Each row was made from one path, in order. Every step used is in the known rows, and no mark comes twice. Write each row's path.
Known rows:
t/x/f: [ -3 -13 -17 -20  -9 -41  43   1  -6  -4  14   1  -9 -16  34 -12   5   7
  35   0 -16   2   9  -3 -20   4 -19]
t/s/e: [ -3   8  12   4 -19 -36  27 -38  16   3  -9 -16  -3 -25  38   3 -13 -14
 -17  15 -14   2  16   5 -29   1  -9]
s/t/x/f/b/e: [  0  -1   8 -21 -10 -28  27   0 -10 -18  15  -9   7  -4  21   8  -1  30
  14  -1  -3  -8   9  -4  -8   1 -14]
b/f/x/t: [  6   3 -14 -23  -5 -11   5 -14  26  13   0   4 -14 -24  18 -20  -9  -1
  32   8  -9  -6  11   2 -16  -9   1]
r/s/e/b: [ -1  14   9   4 -14 -47  17  -4  11   3 -18 -35  -8 -10  39  -9 -15   4
 -21  13 -10  -3  17   6 -35  -8  -5]
f/x/t/s/e/b: [-17  11  15 -11 -11 -42  16 -43  30  11 -26 -27 -28 -30  33 -16 -14 -21
  10  23 -22  -8  16   7 -22  -4  -3]
t/s: [  5   1   7   1 -16 -33  24 -29   7   9  -3 -24 -12 -15  29   3  -7  -8
  -8   9 -18   1  17   4 -29   0 -13]
x/f/b/e/s: [  5  17   0  -6 -24 -36  19   1  31  -9  21  -9  -4 -22   4   7   4  41
  -2 -11 -16  -5  13  -1  -6   1  -5]
s/t/x/f/b/e/u: [ -3   8  14 -14  -3 -29  21  12  -7 -20  13 -12  -8   2  26  11   2  25
  10  -1  -6 -12   9  -4  -5  -1 -11]
b/e/s: [  7  27  -9  -1 -17 -15  -1   9  23   2  -5 -13  -6 -18  22   6   0  46
 -32 -14 -16  -2   8   3 -13   2  -6]
x/f/b/u/e/s: [  6  24  -7  13 -15 -22  24  -9  39  -2  27   6  -7 -18   8  -1  -4  34
  -7  -9 -18  -8  23  -5 -10   3  -6]
x/t/s/r: [  1  -6   7  -4  -8 -40  25 -30   4   8  -5 -12  -6 -35  17  -6  -9 -16
  -1  12 -20  -7  18   1 -10  -4  -7]
f/x/t/s/r: [-13  -5   7 -14  -6 -27  16 -26  -1  10  -2 -12 -20 -26  21 -13 -18 -24
  12  17 -22  -8  20   4  -1  -6  -4]
t/x/f/b: [  3 -11  -7 -21 -17 -44  43 -14   8  -7  23  19 -10 -17  23  -6   7  12
  39   4 -10  -2  12  -4 -21   4 -16]
f/x: [-12   5  -5 -18 -15 -17  14  -3   7   4   2 -10 -17  -5  25 -17 -17  -8
  12   3 -16   1  22   4  -9  -8  -7]
e/b/u: [  3  29  -1   0  -8 -21  13   9  22  12 -12 -27 -14  -2  26 -11  -3  16
 -17 -12 -13  -5  30   5 -21  -4  -7]
r/s/e: [  0   3   4  -1 -16 -39  19  -3   1  -2  -5 -20  -5 -13  36  -8 -22   4
 -19  13 -13  -1  12   2 -30  -8  -6]
s/e/b: [ -6  25   7  -4 -20 -38  23 -17  29  -2 -20 -13  -2 -19  36  -9  -6  -5
 -13   2  -8   1  25   7 -26  -3  -5]
u/e: [  9   9 -11  14 -14 -18  21 -26  24   2  -5   6   7  -9  22 -19  -3   4
  -3   0 -12  -4  22  -1 -22   4  -9]
b/u/e: [  8  20 -14  17  -6  -2  15  -9  22   9  -2   5   4  -3  22 -16  -3  22
 -16 -10 -14  -7  27  -2 -16   2  -8]
r/s/t/x: [  5 -12   3 -14  -2 -26  18  13 -31  -4   0 -25  -9   8  42  -1 -23  10
  -5  15  -8  -4   4  -2 -26  -6 -16]
t/x/f/b/u: [  3  -3  -9 -17 -11 -29  39  -2   6  -3  26  20 -14 -13  24  -4   5  26
  29  -4 -11  -6  15  -5 -19   3 -15]
t/x/f/b/e: [  4  -6  -4 -17 -15 -39  34  -8   6  -9  17  21  -5 -14  21  -2  17  36
  31  -2  -8  -7   9  -2 -19   6 -14]
u/e/b/f/x/t/s/r: [  5  17   2  19   7  -8   6 -51  27  19 -23   4  -4 -19  22 -17  -3 -12
   5  24  -8 -15  24   6 -17   1  -3]

Write each row's path:
[  9  21  -3  19 -11 -24  19 -29  32   7 -19  -9   3  -4  25 -21   2   4
  -6   2 -11  -6  30   3 -27   4  -9] : u/e/b
[  2   4   1  -9  -8 -38  26   1  13 -11  13  18 -19 -10  24   1  18  32
  26  -2 -10 -11   7  -3 -16   2 -12] : t/x/f/b/e/u
[ -2  -1  10  -5 -18 -50  28 -47  28   6 -14 -19 -10 -44  29  -8  -9 -12
   0  16 -19  -5  10   2 -27  -1  -5] : x/t/s/e
[  5   9 -15 -18  -8   1   4  -5  15  12   5   5  -9  -8  23 -11 -13  -3
  20   5  -4  -1  16   5 -15  -8  -3] : b/f/x
[  6  35  -9  16  -3   8   4   3  22   3   3  -9  -1  -3  27  -1 -20  31
 -45  -9 -14  -7  21  -4  -7   2  -8] : b/u/e/s/t
[ -4  15   6  -5   1 -17   3 -32  32  10  -8  -2 -28 -30  35  -6 -13 -19
  15  24 -13 -10   6   4 -20  -8   3] : b/f/x/t/s/e/u
[  0   6  -1 -13  -6 -16  10 -40  29  15 -10  -1 -13 -35  31  -9 -14 -14
  21  23  -9  -6   8   5 -24  -5   1] : b/f/x/t/s/e
[  5  11 -17   6  -6 -18  29 -15  27  -1  24  33 -15 -17  28  -5   5  40
   8  -1 -11  -8  10  -6 -18  12 -15] : t/x/f/b/u/e/s
[ 10  35  -1  17 -11   5   7 -16  33   1  15  40  -2 -13   9  -2 -10  29
 -38  -5  -3 -12  28  -1  -3   2  -3] : f/b/u/e/s/r
[  9  17   3   4  -9 -32   9  -7  16   7 -17 -25  -4 -11  38  -5 -13  10
 -15  16  -1  -4  13   6 -38  -8  -3] : r/s/e/b/f
[  1  19  -4 -15  -7 -14  21  12   8 -11  25  -4 -17 -11  27  13 -16  34
 -12  -3 -11  -4   9  -5  -5   2 -14] : e/s/t/x/f/b/u
[  6  16  -6 -17  -4 -22   5 -17  35  15 -16 -15 -19 -17  21 -20  -3  -2
  26   9  -7  -8  17   7 -22  -8   0] : e/b/f/x/t
[ -3  10 -13   9  -2 -18  26  -8  10 -10  10  -4   2 -12  37  -3 -11  20
  -8   5 -14  -4  10  -5 -11  10 -17] : u/e/s/t/x/f
[ -1  21 -17  11   4  -2  19  10   8  -3  13  -4  -5  -7  36  -2 -10  38
 -16  -5 -15  -7  13  -7  -8   8 -15] : b/u/e/s/t/x/f
[  1  -4   0 -23  -7 -18  25   0 -16 -10   2  -7  -2   1  38  -2 -14   3
   4   3  -5  -1  12  -2 -15  -2 -17] : s/t/x
[ -7  -8  -4 -24  -5 -30  37  12 -23 -14  14 -23   1  -4  34   0 -12   2
  21   2 -10   0  13  -5 -10  -1 -18] : s/t/x/f
[  3  25 -14  21  -8  -5  12 -11  21  -1   4  22   4 -18  22  -6 -11   9
 -36   0 -12  -4  21   0  -3   4  -9] : u/e/s/r
[  0   3  10   3 -10 -24  23 -20 -11   6   1 -10   1 -16  25   5 -14 -17
 -18  11 -14  -1  24   5 -11  -2 -11] : t/s/r
[  5  -4   4   5   3 -22  24  -3 -16  -6  18 -13  -3   9  29  -1 -16  29
   0  13  -7 -14  11  -8 -19  -1 -13] : r/s/t/x/f/b/u/e
[ 11  24  16   1 -18 -25   4  -8  34  -6   2  11 -12  -3   9   4   8  28
 -13  -8  -7 -13  17   1 -13  -5   0] : f/b/e/u
[  2  15   6  -6   3 -18   5 -28  15  18 -16 -15 -15 -20  23  -7  -7 -17
  10  19  -8 -10  21  10 -15  -7  -1] : e/b/f/x/t/s/r
[ -5   7 -10 -18  -7 -28  25  16  -4 -12  17 -19 -13 -13  36  10 -16  18
  -5   0 -16   2   5  -4  -8   2 -17] : e/s/t/x/f
[-10  -4  -6 -24 -13 -30  15 -12  20   6  -5 -12 -23 -23  17 -26 -13  -9
  26   5 -23  -6  15   1  -9  -8  -3] : f/x/t
[  0  13 -13   8  -1 -10  30  -6  12  -3  29  44  -7 -19  26  -2   1  33
  -1   1  -8 -10  16  -5  -4  10 -14] : t/x/f/b/u/e/s/r
[  2  26  -5   1 -12  -7  -1  19   7  -1  -2   0   4 -19  18   8  -4  38
 -43 -13 -11  -4  13   4   3   0  -5] : b/e/s/r
[ -2  19  12   3  -9 -41  21 -39  35  12 -24 -27 -19 -37  31  -7  -6   0
 -12  10 -20 -10  18   3 -28  -2  -4] : x/t/s/e/b/u
[ -2  11   4  -7  -4 -35   4 -17  22  10 -18 -25 -18 -20  37 -17 -19   1
   7  24  -7 -10   8   6 -31 -11   3] : r/s/e/b/f/x/t
[  8  22 -17  19 -14 -13  13 -18  37   2  -2   8  -3 -17  27 -11  -7  19
 -24  -1 -16  -3  16  -1 -19   8  -9] : u/e/s
[  3  34 -16  24  -1  10   7   3  20   7   7  17   0 -12  23  -6 -13  29
 -45 -10 -13  -8  25  -1   0   3  -7] : b/u/e/s/r
[  9  17 -11   9   0 -12   6 -40  46  17 -23   0  -7 -14  20 -28   2   3
  22  14  -8 -13  21   4 -23   0  -1] : u/e/b/f/x/t
[ -8  19  20  12 -12 -38  20 -30  19  -2 -10 -15 -20 -19  44   8 -10 -19
 -23  14 -18  -3  16   5 -25  -2  -7] : t/s/e/u
